Each row was made from one path, in order. Every step used is in the known rows, and no mark comes twice. Write each row's path.
Known rows
vamil-nutiv-mikig-fipakoz-mapug-litir:  11.9 -25.2  -2.6  -1.6   3.5 -12.0   3.7 -12.4   5.9 -12.5   2.5   2.7  -4.1   1.4  -5.0 -23.0   7.1  10.5 -39.9 -12.0  29.4 -28.1  -0.8 -11.2
mikig-fipakoz-mapug-didal:  -1.5  -5.7  -8.6 -10.2  11.5 -15.4   5.4  -5.1   6.5  -1.4   6.9   0.5  -1.7 -13.0  -1.7 -12.1  10.6  12.0 -15.3  -4.5  12.6 -22.8  -1.6  -7.1
didal-mikig-fipakoz:  -1.4  26.4  -3.7   5.6   3.9  -6.7   3.1 -14.2 -10.0  -6.0   6.7   2.7   9.3   1.7   7.8   5.1  -2.7   7.2  -8.9  -6.7  20.5   0.0  -0.4   0.3
vamil-didal-mikig-fipakoz-mapug-litir:   9.4  15.2  -8.8   2.6  13.5 -24.4   1.0 -19.7  -9.7 -13.4   6.0  12.1  -8.4  -0.9   7.0 -19.2   8.8  10.1 -27.5 -14.0   8.4 -10.1  -1.3 -16.9
fipakoz-mapug-litir-mikig-nutiv:   3.2   2.5  -7.3  -0.4  10.3 -12.7   3.7   2.6   6.1  -6.0   1.8   7.2   3.9   9.1  -1.8 -21.6  14.7   5.2 -40.2 -10.0   8.8   3.9  -2.6 -10.7
mikig-fipakoz-mapug-litir:   3.3 -10.7  -5.1  -4.9   3.4  -7.4   0.0 -12.9   4.2  -6.0   3.0   3.8   0.9  -3.1   5.6 -15.6  23.2   7.9 -29.5  -5.8   4.4 -27.2  -2.5 -13.2
litir-mikig:   1.9  16.5  -0.5   2.8  -1.4   1.5   3.5  -1.1  -2.7  -1.6   5.1   1.9   0.4   9.7   2.2  -4.8 -18.5  -0.4 -21.1  -0.5  12.6  12.7   2.9  -2.2
litir-mikig-fipakoz-mapug-didal:   0.4  10.3  -9.1  -8.0  11.0 -11.8   9.2  -6.9   4.3  -1.9  11.3   1.6  -1.5  -2.9   0.4 -17.6  -8.8  11.5 -36.4  -5.9  27.9 -10.5   0.9  -9.4
viki-vamil-didal-mikig-nutiv:   2.7  15.7  -7.7   7.2  11.0 -11.9   5.9   4.2 -14.2 -11.0  -2.3   0.2  -0.5  11.1  -5.0  -6.7  12.0   9.7 -19.2 -12.7 -10.1   9.7  -2.9   9.5
viki-vamil-nutiv-mapug:   5.7 -41.6   0.4   1.2  -8.9  -3.2  -2.1   8.3  -4.5  -5.4  -7.6  -2.9  -1.1   7.3 -12.0 -11.2  -5.1   8.6 -21.1  -2.2   5.4 -28.5  -1.2   6.1
nutiv-mikig:  3.9 -2.2  4.2  0.0  2.1 -9.8  5.8 -5.6  2.9 -3.4  3.7 -4.3 -1.8  5.0 -3.3 -2.3  3.2  3.0 -2.2 -6.2 14.1  2.8 -0.4  9.7
didal-mikig-nutiv:  -2.7  22.3  -4.6   8.1  12.8 -12.4   3.9   4.6  -5.8  -5.6   1.1   3.8  11.0   7.1   0.7   5.8  11.6   4.9  -1.6  -8.4  12.1  16.1  -2.8   3.3
viki-vamil:   0.5  -9.6  -0.5  -1.4  -6.0   3.4   0.7  -2.4  -5.2  -2.7  -2.7  -8.4  -2.8   7.1  -1.4  -5.2   9.9   3.8 -10.7  -2.8  -7.5 -10.6  -0.6   8.8
litir-mikig-fipakoz:  -1.7  21.1  -3.6  -1.1  -3.7   6.6   6.0  -7.7  -3.2  -3.7   6.6   1.2  10.8   3.8   5.1  -4.2 -22.0   6.1 -38.2  -0.8  17.9  -0.7   1.4  -0.2
vamil-didal-mikig-nutiv-mapug:   1.9   5.7  -4.8   7.6  15.8 -30.5   4.2  10.6  -8.0  -7.3   0.2   9.0   5.9   2.0  -5.0  -4.2   5.4  10.1 -10.6  -9.0   0.0   7.7  -5.2   4.9
vamil-nutiv-mapug-litir-mikig-fipakoz:  10.6 -15.4  -0.7   6.6  -8.8   1.2   0.0  -2.0  -5.2  -9.8  -0.9  10.6   5.9   9.5  -1.7 -14.1 -19.1  10.4 -65.9  -3.2  28.2 -16.3   0.5  -9.4
viki-vamil-nutiv-mapug-fipakoz:   7.4 -53.0   3.3   7.4  -6.6   2.0  -4.6   8.7   7.8  -8.6  -4.9   3.0  -1.4  15.5  -8.1  -3.2   2.1  13.2 -24.8   2.5  -5.7 -30.7  -6.1   0.6
nutiv-mapug:  -0.5 -21.1   3.1  -0.1  -0.5 -12.8  -1.0   2.8   1.5  -0.2  -0.3   0.1   3.7  -2.6  -2.0  -1.8   1.7   4.7  -2.2   1.7   1.8 -14.2  -2.8   5.9
fipakoz-mapug:  -1.4  -9.2  -3.7  -7.5   6.1 -13.9  -0.3  -0.3   7.6  -0.6   3.7   0.6  -3.9  -3.1  -0.2 -12.5   6.0   1.9   4.6  -2.2   3.1 -13.8  -1.3  -6.3
nutiv-mikig-litir:  1.3  5.5  5.7 -5.5  5.4 -8.1  2.6 -1.9  5.6 -8.4  5.2  1.3 -1.1 -2.4 -0.9 -4.7 -3.3  9.6  9.8 -4.6  6.2 -7.4  1.4  3.1
mapug-litir-mikig-nutiv-vamil-didal:   9.3   9.4  -2.3   1.9   5.2  -0.9   4.7   9.7  -1.7  -4.4  -1.6   2.1  -7.9   5.7  -2.7 -15.4  -3.3   7.1 -38.6 -11.2  -6.7  17.4  -2.4  -5.0
nutiv-mapug-didal-mikig-fipakoz:  -0.2   7.4  -2.8   4.5  12.8 -24.8   5.6 -11.7  -9.4  -5.6   8.2   4.8   5.2  -1.4   1.7   3.5   5.9  16.2 -12.5  -5.7  32.4 -10.9  -2.1   3.0
fipakoz-mapug-didal-mikig-nutiv:  -1.3  12.3  -9.9   1.6  27.2 -30.4   7.4   3.3   2.0  -4.7   6.8   5.0   0.2  -1.0  -4.4  -6.5  22.8  10.0   0.4 -12.9  22.7   6.3  -2.3  -5.2

Write each row's path
 -1.2  16.6  -2.6   3.5  20.0 -15.0   7.8   4.4  -2.7  -2.2   3.6  -3.9  -2.5  -0.3  -3.4   7.3  13.8  10.8  11.7 -11.4  20.4  14.3  -2.8   3.2
mapug-didal-mikig-nutiv-vamil
 -0.4 -12.0   2.0   8.9   5.2  -8.2   2.5  16.1  14.1  -5.0   3.3  10.2  16.8  16.6  -1.8   1.6   2.0  13.3 -36.3   0.8  -2.5   1.4  -8.2   2.9
litir-mikig-nutiv-mapug-fipakoz
  0.7  -2.9  -3.5  -6.1   5.9  -4.7   5.1  18.7   2.1   0.3  -2.8  -4.5  -2.0 -10.1  -8.0  -4.0   2.1   7.0  -2.5  -6.9 -17.9   2.3  -4.7   2.8
mikig-nutiv-vamil-didal
  1.3  -8.6  -6.0  -6.5  16.3 -18.0   2.9  -0.3   8.7   1.1   5.6   0.6 -10.8  -6.5  -5.3 -12.8  11.9   5.1   2.0  -4.1   8.8  -8.7  -0.6  -7.5
fipakoz-mapug-didal
  6.6  14.5  -4.3   5.4   6.0 -10.9   2.7  -8.9 -16.9  -9.1   0.7  -1.3 -11.9  12.9   0.2  -7.5  -2.0   5.9  -9.9 -10.7  -2.9   7.1   0.3   5.4
viki-vamil-didal-mikig
  7.4   3.9  -2.5  -0.5   6.0  -8.6   0.6 -10.7   3.0  -5.2   5.3   6.3  -8.6  12.0   4.0 -22.9   1.6   2.1 -32.4  -7.3  14.4  -0.7   0.7 -15.0
fipakoz-mapug-litir-mikig
  0.5  25.3  -5.2   4.7  12.9 -11.8   6.7 -13.9  -9.5  -6.6   7.8   3.6   0.9  -2.7   4.1   5.6   1.8  11.1  -9.7  -8.0  27.8   3.1   1.3  -1.3
mapug-didal-mikig-fipakoz
 -2.0   6.6  -6.7  -3.7  26.3 -25.3   7.6   4.0   6.1  -0.9   7.7  -3.5  -6.8  -4.1  -3.7  -5.2  21.8  13.1  15.5 -13.5  25.5   0.3  -4.1  -4.9
fipakoz-mapug-didal-mikig-nutiv-vamil
  8.0 -21.8  -5.6  -7.1  11.6 -16.7   9.6  -2.1   8.9  -7.0   6.4  -0.5  -5.6  -7.6 -12.9 -18.9  -2.6  14.2 -23.3 -10.4  38.1 -24.2   0.4  -7.7
vamil-nutiv-mikig-fipakoz-mapug-didal
 -2.5   9.6  -7.7  -9.4   1.8  -7.7   5.7  -5.4   3.7  -3.8  10.2   1.6   7.0   1.1   4.2 -17.1 -14.3   7.7 -33.0  -3.6  22.9 -14.9  -0.2  -8.7
litir-mikig-fipakoz-mapug
 -3.8  17.4  -1.0   2.5  10.8 -10.0   4.8   4.7  -3.2  -2.7   3.4  -4.1   5.8   3.3   0.5   7.7  10.0   7.5  13.8  -8.8  15.7   8.5  -3.8   3.4
didal-mikig-nutiv-vamil
  4.8  12.9  -2.6   6.1   4.4   2.1   4.1   4.1  -2.4  -6.1  -2.2   7.1   8.5  13.7  -0.6  -8.3   9.9   4.3 -46.4  -6.7   6.2  18.5  -1.0  -2.9
mapug-litir-mikig-nutiv
  6.3  26.9  -3.8   7.4  11.5 -14.8   2.3  -5.8 -11.2  -5.4   4.3   7.6  -9.7   4.3   1.7  -2.8  -9.4   1.6   0.4  -7.9   3.8  17.2   1.1  -4.0
vamil-didal-mikig
  4.4  -2.0   0.6  -6.5   0.8  -1.8   1.5   5.9  -0.2   2.1   0.7  -4.2 -14.7  -8.4  -3.1  -6.6 -13.5   3.5   5.8  -4.6 -11.3  -1.3  -1.4   0.2
nutiv-vamil-didal
  6.3 -12.2  -0.3  -5.2   5.6 -16.6   5.8 -19.4   6.2 -11.0   7.6   0.6  -0.7   1.3   2.0 -19.6  22.0  11.1 -31.5 -12.1  18.9 -24.2  -3.0  -3.4
nutiv-mikig-fipakoz-mapug-litir
  6.8  -7.5   3.3  -2.9   2.3  -3.4   1.2   7.5   5.2 -10.3   1.2   6.2  -3.2  -1.9  -9.1  -8.1 -21.2   9.3   2.4  -4.8  15.3 -11.1   3.2  -3.9
vamil-nutiv-mikig-litir
  3.9  17.3  -8.1   3.0   2.6  -7.8   5.1 -14.0 -18.6 -11.0   2.6  -1.2  -2.7   5.1   3.7  -6.7  -1.8  11.9 -27.6 -11.8  -0.5  -6.9  -0.9   5.9
viki-vamil-didal-mikig-fipakoz
  8.0  13.4   1.2   7.0  -0.7   3.1   0.6  -8.9  -4.3  -5.3   1.6   7.0  -4.2  14.7   5.4  -9.5  -1.2   0.3 -36.4  -4.7  11.7  13.9   2.2  -8.8
mapug-litir-mikig
 -2.3 -28.9   2.8   5.0   8.4 -10.7  -1.1  17.8  15.0  -3.2  -1.3   8.2  16.0   7.4  -3.4   5.7  20.7  13.7 -16.0   1.6 -16.2 -13.0 -10.6   4.7
mikig-nutiv-mapug-fipakoz
 -4.2  -5.1  -7.0 -10.3   3.2 -10.1   2.0  -6.6   5.5  -2.6   5.7   0.5   6.6  -9.5   3.3 -12.2   3.9   7.8 -12.4  -2.8   6.1 -28.6  -2.5  -6.6
mikig-fipakoz-mapug
  6.3  -0.9  -0.2   5.0  14.0 -20.3  -2.5   6.9  -4.0  -8.7   1.6  14.6  -6.7  -3.9  -6.3  -3.0 -16.9  15.8   8.8  -4.0  29.0 -10.9   2.3 -10.9
vamil-nutiv-mapug-didal-mikig-litir
  2.6  -5.7  -5.4   6.3  10.2 -26.0   4.7   7.9 -12.9 -10.4  -2.9   1.3   5.0  10.7  -5.9  -8.6  13.7  14.2 -22.4 -12.5  -6.8  -2.4  -5.9  15.6
viki-vamil-didal-mikig-nutiv-mapug
  0.2  11.3   1.2   2.3  17.9 -27.3  -0.6  -2.0  -3.7  -6.9   6.3  11.2  -4.7  -5.3   1.2   1.4  -0.9  15.8  13.7  -4.7  17.5  -6.9   0.6  -3.8
nutiv-mapug-didal-mikig-litir
  4.6 -31.7   1.2   3.8  -4.1  -5.8  -2.7  11.9   1.8  -1.9  -4.7   5.0   0.6  -0.6  -9.6  -5.8 -14.0   4.8 -11.9   1.2  13.6 -18.9  -0.9  -3.6
vamil-nutiv-mapug
  2.6 -21.0   1.2   4.4   4.5 -13.6  -1.0   7.0   1.6  -6.0  -6.8   5.4  10.6   2.8  -3.8  -5.0  31.3   9.0 -30.2  -4.8  -5.7 -10.7  -6.3   3.1
mikig-nutiv-mapug-litir
  6.4 -13.2   0.1   0.3  -2.4   1.4   6.5  -2.5   1.3  -8.7   2.1  -0.7   6.0  -0.5  -8.1  -4.8 -17.6   9.0 -24.9  -6.3  31.9 -16.3   0.7   1.1
vamil-nutiv-mikig-fipakoz
 -0.4  22.0  -5.6  -5.0  25.3 -26.6  -0.1  -4.3   3.1  -7.2  11.4   9.6 -11.7  -7.2   2.9  -9.8   6.1  13.4  24.9  -7.5  18.5  -7.7   2.0 -16.0
fipakoz-mapug-didal-mikig-litir
 -2.8  -4.0  -1.7   2.3   2.7 -12.9   5.7  14.9   1.8  -2.9   1.2   3.1  16.6   8.8  -5.5  -6.1  -3.6   8.3 -32.9  -2.3  11.5   4.6  -4.1   7.3
litir-mikig-nutiv-mapug
-4.1 -6.9  0.0 -4.1  2.9  1.8  3.6 14.3  5.9  1.5 -1.8 -8.4  6.3 -7.2 -4.9  2.0  8.9  6.2  6.1 -3.6 -3.7 -3.2 -4.6  4.7
mikig-nutiv-vamil
-1.2 30.9  0.1  2.6  9.9 -8.8 -2.9 -4.3 -6.4 -8.4  6.4  9.4  0.4 -1.8  7.2  3.5 -7.0  7.2 18.8 -3.6 10.2  3.0  2.5 -6.2
didal-mikig-litir
  0.1  -2.3  -3.5   1.8  13.0 -16.4   9.1  15.5   2.4  -1.1   2.2   3.9   7.9   4.0 -10.0  -6.5   1.3  12.5 -36.4  -5.1  18.6   9.7  -2.9   7.1
litir-mikig-nutiv-mapug-didal
  6.4 -39.8   5.1  11.3  -2.2  -2.3  -5.5  12.7  12.6  -5.3  -1.9  11.4   0.5   7.5  -6.2   2.2  -6.1   9.5 -14.4   4.8   1.3 -20.0  -5.2  -7.4
vamil-nutiv-mapug-fipakoz
  2.4   3.9   0.1   8.2  15.4 -26.7   2.9  -6.6  -6.6  -2.6   5.5   4.2  -5.6   3.6  -1.0   3.6   6.7   9.4   2.1  -6.9  25.7   3.7  -0.9   0.7
nutiv-mapug-didal-mikig
  2.0  13.4  -6.4   1.7  23.2 -25.3   4.3  -9.8  -0.3  -2.4   9.2   4.2 -12.3   1.0   0.3  -7.4   9.8   6.2   9.0  -9.8  26.2   2.4   0.4 -10.6
fipakoz-mapug-didal-mikig
 -1.2 -18.3  -2.8   0.4  13.2 -19.3   5.0  16.3   4.2   0.9  -2.2   2.4   8.8  -5.5 -10.5  -1.3  21.2  12.5 -15.2  -3.0   5.1  -5.5  -4.8   8.8
mikig-nutiv-mapug-didal
  2.9  29.3  -6.8   5.4   7.5 -11.2   4.3 -10.0 -13.5  -8.1   5.8   7.1  -0.4  -1.9   4.9  -1.3 -10.5   7.3 -16.9  -8.8   7.9   3.7  -0.6  -3.6
vamil-didal-mikig-fipakoz
